Each row comes from the steps of one walk. Every step used is in the known rows, and no mark comes twice. Write the walk behind each row, first mark first.
In the rows, 128 means zero.
Known rows
r -> q: [145 149 105 143 155 147 131 100 116 133 123 119  91 140 136 110 149 118
 113 112 131 144 128 118  96 137 166 118 119 121 134 135 109 114 121 143
 164 120 107 148 156 138 111 122 140]
g -> q -> r: [ 89 129 107 126 131 125  96 157 113 158 103 115  88 123 141 153 163 122
 156  91 149 120 164 137 185 115 155 124 165 131 127 141 164 137 104 104
  98 127 143 139 122 114 100 121 138]
r -> g -> c: [126 113 180  75 130 110 140 133 133  75 131 116 103 130 170 140 145 123
  93 100 145 102 149 112 101 132 132 134 131  98 133 115  86 141 141 133
 144 134  91 111 117 164 119 139 146]
g -> c -> q: [132 101 142  98 151 146 103 146 158 116 129 113  94 155 112 161 186 120
 135 113 149 106 133 112 128  97 141 162 135 117  95 110  71 138  92  83
 129 119  58 104 135 151 101 139 108]
r -> g -> s: [171 130 152 121 138 115 187 126  90 105 121 117 122 110 164 107 156 130
 125 100 177  85 140 122 121 173 117 115 145 142 134 129 118 130 145 161
 171 118 135 123 130 167 145 163 144]
r -> q -> c -> g -> s -> l: [ 90 124 111 119 207 127 151 120 112  92 179  58 145 149 169  81 176  93
 133  79 154 103 159 105 103 172 198 138  74 214 126  93 120  70 140 146
 187 113 179 110 106 137 123 192 166]
s -> g -> q -> r: [111 121  95  86 159 109  79 171 106 119 126  81  99 160 135 169 176 121
 157  84 137 148 175 140 184  93 153 101 171 122 129 137 171 128 123  81
 109 148 179 158 110 107  90 128 152]
c -> g -> s -> q: [131 154 145 127 130  86 180 125  95  78 149  92 162 134 141  70 155 111
 176 116 144  93 154 142 148 130 141 115  89 176 120 115 107  89 159 144
 151 135 151 113 125 167 158 169 114]
q -> c -> r: [ 99 156 151  95 126  94 107 192 153 163 148 101 143 149 161 145 166 112
 154  97 137 114 128 115 137 159 123 141  91 164 123  81 130 133 108 127
  93 114 194 128  98 125  89 105 155]
l -> c -> r -> g -> s -> q: [158 174 201 116 116  66 213 209  71 123 101 106 124 120 211 109 163 112
 169 102 187  91 187 120 121 192  94 112 112 201 142 101  84 136 120 197
 137 126 177 100 121 178 132 158 132]
c -> q -> r -> g -> s: [189 106 107 127 175 146 185 174  47 133 128 104  98 123 166 145 203 144
 149  67 219  71 142 109 146 136 131 108 163 148 121 115 122 123  81 108
 154 109 139 124 131 179  91 174 130]
s -> r -> q -> g -> c: [ 93 119 130 115 183 147 119  84 172  98 151 106  89 188 139  86 166 115
  83 107 130 127  84 121  83 170 161 144  55 151 138 163  51 173 127 160
 162 105  48 157 148 152 138  74 136]
q -> r -> g: [131 131 104 115 136 140 166 167  69 126 111 121 105 118 183 149 156 136
 113  90 180 108 133  99 132 128 137  97 141 115 134 117 119 124 122 121
 122 122 151 138 122 150 101 138 156]
c -> g -> q -> r: [ 78 124  78 115 140 117 112 132 109 125 135  90 126 128 166 132 159 110
 164  99 166 119 163 127 199 116 179 117 146 134 114 108 167 121 117  98
  76 138 170 134 134 117 112 150 135]
r -> q -> g -> s -> l -> c: [122 123 128 171 196 160 184 114 108 107 117  99 125 148 168 109 118 115
 111  86 184 137 136 118  60 200 154 117  89 226 141 146 100 118 123 213
 182 143 112 119 134 114 134 149 121]
l -> c -> q -> g: [116 115 122 172 147 146 166 140 131  99 134 133 155 147 137 168 120 161
 162 113 187 141 119 112  86 143 137 132 126 175  93  98 108 129  74 169
 113 152 100 115 131 126 126 147  72]
c -> g -> s -> r: [121 120 139 124 168 108 143  85 127  83 164  97 170 128 142  50 172 118
 144 123 156  87 106 139 153 174 122 137  88 162 135 129 140 121 147 155
 130 106 158 105 149 171 162 152 121]
s -> q -> r -> g: [128 147 120 103 115 122 180 196  68 113 103 107  95 128 179 138 168 118
 133  84 159 111 149 107 141 119 134  93 132 158 146 128  85 123 115 130
 153 128 162 144 115 172 127 135 148]
g -> r -> q: [119 141  87 133 156 129  98  92 114 108 133 104  84 143 136 116 174 133
 119 108 146 149 156 118 126 129 168 123 125 146 144 141  98 126  82 139
 145  98  96 158 121 117 118  90 135]
r -> q -> c -> g -> s: [122 156 131 137 173 100 155  81 110 103 178  58 134 137 161  76 167 123
 146  76 142  96 132 102 120 175 182 119  84 174 127  67 122  82 145 156
 169 108 170 136 130 158 127 173 153]
r -> g -> s -> l -> c: [145 104 170 124 166 117 187 155  80  83 107 105 144 103 194 128 129 124
 118  90 210 113 186 120  77 192 126 116 127 188 153 113 126 117 125 178
 175 127 165  77 123 138 129 203 127]
q -> r -> g -> c: [123 120 153  88 135 130 133 153 104 106 113 110  81 123 192 152 183 128
  99  79 161  95 149 124 137 109 127 106 127 111 140 101  94 157 127 108
 121 110 115 126 126 167 103 132 154]
r -> g -> s -> l: [139 106 142 110 172 133 189 146  77  89 121 106 136 119 160 120 143  96
 105 101 189  84 161 131  96 152 127 146 138 180 148 154 118 118 141 151
 182 122 140 101 105 148 141 181 154]
r -> g -> q -> c: [ 80 111 149  80 132  68 114 148 120  85 136  97 116 121 150 159 148 121
 145  94 169 108 167 107 138 172 183 138 166 153 128  93 148 151 126 125
 174 130 179 128 114 136 121 155 171]
q -> r -> g -> s: [174 128 134 125 158 129 191 163  65 123 111  97 109 107 177 118 177 126
 131  64 183  77 140 121 141 152 112  93 154 153 141 118 131 128 133 135
 141 104 168 131 140 174 120 158 150]
s -> q -> c -> r: [ 82 179 167  98 110  75 125 234 140 145 129  87 136 135 144 133 172  97
 166  89 121 113 142 114 157 148 125 149  68 193 125 103 101 125  99 128
 127 105 186 133  91 136 109 100 149]
s -> q -> c -> g: [ 46 151 142  93 121  74 135 155 122  79 166  76 170 139 152 109 145 114
 173 105 116 114 146  98 154 127 157 126  81 186 124  69 116  74 151 133
 143 126 194 121  99 164 135 159 140]
l -> c -> q: [136 112 123 156 142 126 135 157 135 125 119 125 122 117 128 161 145 151
 157 132 172 127 157 120 110 137 121 123 136 157 104  88 128 122  72 142
 114 127 137 103 131 116 108 166  71]
c -> g: [108 130 111 110 127 115 138  96 122 101 160 115 164 137 144 104 135 128
 136 133 137 126 128 125 124 116 152 130 107 132 111  96 133 105 128 141
 112 140 146 119 133 135 142 168 135]

Which walk is each row?
[108 145 125 130 157 119 112 127 138 132 143  80 100 141 153 113 168 128
 112  91 114 128 129 106  98 151 167 109 107 150 146  99 106 100 116 127
 175 101 163 148 128 129  93 123 159] => r -> q -> c
[167 135 128 150 204 131 134  96 123 142 130  89  86 146 129  56 194 128
 121 122 145 103 110 138 124 192 136 122  95 161 151 166 101 148 135 146
 183  85 109 139 167 157 138 122 138] => g -> s -> r -> q
[118 157 154 149 138 104 183 162  96 111 116  77 152 106 181  86 156 129
 175  76 171  85 166 128 153 145 114  84 105 206 136  80 127  81 127 156
 108 122 203 102 146 151 140 167  78] => l -> c -> g -> s -> q -> r
[149 115  82 144 163 160 128 179 106 170 105 122 109 146 135 159 191 140
 162  87 171 114 124 122 147  99 136 121 136 127 113 121 120 110  73  81
  96 110 131 124 138 138  88 136 124] => c -> q -> r
[ 65 105 117 118 149 129 147 121 128  67 146 100 181 115 172 129 113 121
 128 127 175 138 166 120  99 137 149 133  87 177 140  81 139  80 119 155
 110 147 178  80 120 104 142 193 106] => s -> l -> c -> g
[123 119 144  59 146 122  89 138 148  75 147  89 101 174 132 149 159 122
 115 110 104 136 153 140 124  79 120 123 139 108 128 110 104 136 150 108
 134 144 109 131 110 147  94 139 148] => s -> g -> c
[134 122  99 166 141 145 130 181 118 149 112 109 117 129 154 167 166 164
 158  91 188 127 150 119 130 131 129 116 136 148 121  84 138 103  50 118
  81 112 154 104 143 118  82 155  80] => l -> c -> q -> r
[157 153 120 166 174 139 192  83 109 116 131 103 107 171 142  87 144 119
 130  94 162 130 102 129  88 168 155 111 103 163 118 147  97 134 146 198
 180 122  80 152 151 154 134 106 146] => r -> q -> g -> s
[155 113 115 157 174 143 174 133 108 117 152 117 150 165 112 123 161 126
 167  99 189  94  99 143 119 143 133 141 129 182  94 138 110 130 105 166
 143 124  79 111 136 146 134 135 113] => c -> q -> g -> s
[143 163 147  92 149 145 120 143 151 158 132  93  66 170 172 129 197  96
 118  97 139 137 138 110 104 118 148 154  85 116 116 121  65 155  99 134
 117 110  80 147 134 133  96  94 166] => g -> c -> r -> q
[119 178 183  97 128  63 163 224 126 153 130  80 134 144 141 103 178  91
 183  77 135  83 139 119 168 172 116 136  78 218 131 104 106 120 123 149
 146 111 200 127  98 148 116 110 147] => g -> s -> q -> c -> r
[141 124 102 144 200 181 183 108  97 102 136 101 133 175 143 100 137  85
 104  81 170 136 122 129  73 165 162 142  85 209 128 180  97 114 140 177
 181 133  94 141 110 121 141 132 153] => r -> q -> g -> s -> l
[152 142 147 148 186 145 161 167 100 167 114  81 107 134 194 111 169  94
 123  73 182 128 168 124  89 185 142 138  77 207 140 138 111 121 102 179
 147 112 159 116 114  97 110 149 144] => g -> s -> l -> c -> r -> q
[ 73 123 117  95 138  85 122 113 140  84 187  87 173 142 153 120 140 133
 156 100 120 109 132  98 127 138 160 127  93 154 113  57 146  90 130 130
 121 132 195 111 111 142 121 158 139] => q -> c -> g
[ 74 124  97 124 143 117 131 106 135  76 150 132 135 150 124 121 125 139
 132 116 160 138 133 135 128 132 146 134 123 178 113 140 114 150  92 181
 123 126  85 149  88 119 141  82 124] => q -> g -> r
[152 122 156 140 169 105 122 114 139 132 130 117 131 131 117  68 166 126
 128 141 144  82 108 148 169 185 101 138 107 171 164 158 133 147 148 135
 147  88 140 108 139 148 153 119 112] => g -> s -> r
[103 146 164  94 122 135 138 153 163 124 142 118 124 179 164 139 155 100
 125  93 156 130 102 129 111 130 119 171  76 149  98 129  75 176 120 157
  75 134  76 138 111 139 114  74 157] => q -> g -> c -> r
[120  96  94 125 164 163 163 209  68 119 103 113 124 131 197 195 171 136
 131  72 233 118 183  93 104 134 146 115 132 172 137 107 124 103  49 116
 124 113 179  89 114 120  77 200 113] => s -> l -> c -> q -> r -> g
[124 125 137 156 188 111 156  64 133  94 151  80 132 125 178  39 177 134
 132 113 172 106 144 121 103 210 148 108  69 165 157  95 117 117 135 194
 153 105 162  97 180 147 154 164 100] => l -> c -> g -> s -> r -> q
[143 150 112 128 201 172 183 150  99 144 124  98 129 189 163 110 168  71
 129  73 194 128 118 128  79 182 158 159  50 222 102 171  86 143 122 191
 148 122  87 134  98 109 124 108 170] => c -> r -> q -> g -> s -> l
[ 88 168 172  68 109  63 162 227  98 123 126  93 130 136 184 143 178 100
 165  82 153 109 149  99 125 170 125 135  79 183 129  99  83 130 120 146
 159 114 196 139  75 168 113 128 181] => s -> q -> c -> r -> g
[140 104 103  81 186 153  88 190 126 116 155  88  90 182 128 181 213 131
 143  79 140 124 160 121 141  45 127 122 154 110 110 108 102 119  82  54
 105 128 117 127 116 137  62 142 137] => s -> g -> c -> q -> r
[118  97 164  68 146 116 116 115 158  76 130 115  93 144 165 115 172 123
  95 127 158  94 126 128 118 165 125 145 100 115 154 143  74 174 129 132
 151  97 109 115 132 175 144 117 139] => s -> r -> g -> c
[ 69 109  74 119 183 127 126  95 104  59 161  71 136 136 171 121 158 120
 127 113 192 163 210 105  85 135 202 120  86 190 143 102 114  91  62 170
 136 107 142 107 100  88 128 162 108] => s -> l -> c -> g -> r -> q
[ 92 104 144 125 153 145 124 157 142 106 104 125 148 115 160 141  88 115
 122 114 166 137 177 124  93 150 135 134 105 175 148 119 142 104 105 140
 130 135 162  88 110  96 124 160 103] => s -> l -> c
[122 161 120 140 134 144 173 144 121 145 131 111 111 166 191 142 139 126
 137 101 164 165 120  94  55 178 143 128  67 160 121 111 104 152  99 223
  94 142 117 157 123 113 112  93 143] => l -> c -> r -> q -> g
[127 121 146 145 175 130 155 102 133  97 139 122 151 157 124  66 143 130
 129 104 149  93  75 150 126 194 120 137  86 190 138 168 110 163 152 173
 150 102 120 127 137 147 166  92 111] => q -> g -> s -> r
[ 82 149  99 117 153  94 129 103 133  98 185  75 130 142 172 107 161 121
 135  87 125 125 131  85 104 141 186 129  84 144 120  57 121  73 131 141
 155 119 171 138 131 152 107 161 166] => r -> q -> c -> g
[163 162 185  97 122  82 199 202  60 124 105 104 113 127 178 107 185  95
 159  95 187  85 160 122 139 167 108 132  93 189 127 139  86 147 131 172
 148 131 144 126 112 185 135 136 162] => c -> r -> g -> s -> q
[116 137 183  77 123 127 107 165 165 149 129 113 103 156 156 147 178  99
 126 106 129 118 139 128 132 112 106 158  85 125  99 125  95 158 118 117
  77 124  93 127 123 134  99 107 148] => g -> c -> r
[ 92 132 127 136 117 109 153  99 128  85 156 117 162 107 175 117 118 147
 138 128 155 129 158 102 110 143 121 109 110 141 123  55 151  98 119 182
  99 145 170  97 140 125 138 177 109] => l -> c -> g
[135 112 142 129 168 144 178 182  65 114  89 102 135 112 207 135 148 112
 120  60 214  90 185 114 110 170 112 104 134 203 165 111 139 111 114 159
 150 111 205  93 126 132 116 193 131] => q -> r -> g -> s -> l -> c
[108 119 143  95 122 108 141 133 100  84 105 121 112 123 160 162 139 122
 131 131 184 123 162 123 144 139 174 140 178 132 122 132 140 155 124 134
 145 135 121 125 111 143 135 155 160] => r -> g -> q
[130 138 150 133 207  97 112 112 151 137 152  80 104 148 142  57 193 122
 119  88 131  90 114 120 130 205 154 135  87 186 173 120 110 130 129 142
 196  70 165 132 147 150 126 121 133] => g -> s -> r -> q -> c
[157 129 145  92 164 137 191 199  77 126 118 104 126 144 193 129 173  80
 135  93 210  93 146 126 118 165 126 171 103 188 126 147 103 137 124 158
 146 112 152  98  98 135 125 155 176] => c -> r -> g -> s -> l
[119 152 160 125 111 115 130 172 146 161 120 122 131 118 179 146 142 136
 148 116 167 140 151 112 116 154  96 129  93 144 125  99 124 146  88 177
  79 136 165 121 129 108 108 126 126] => l -> c -> r
[133 141 156  50 137 100  85 171 156 106 157  90 104 193 147 151 182 106
 135  94 120 140 153 135 127  92 104 142 109 107 107 116 103 161 130 105
  89 139 112 137  95 138  94 107 182] => s -> g -> c -> r
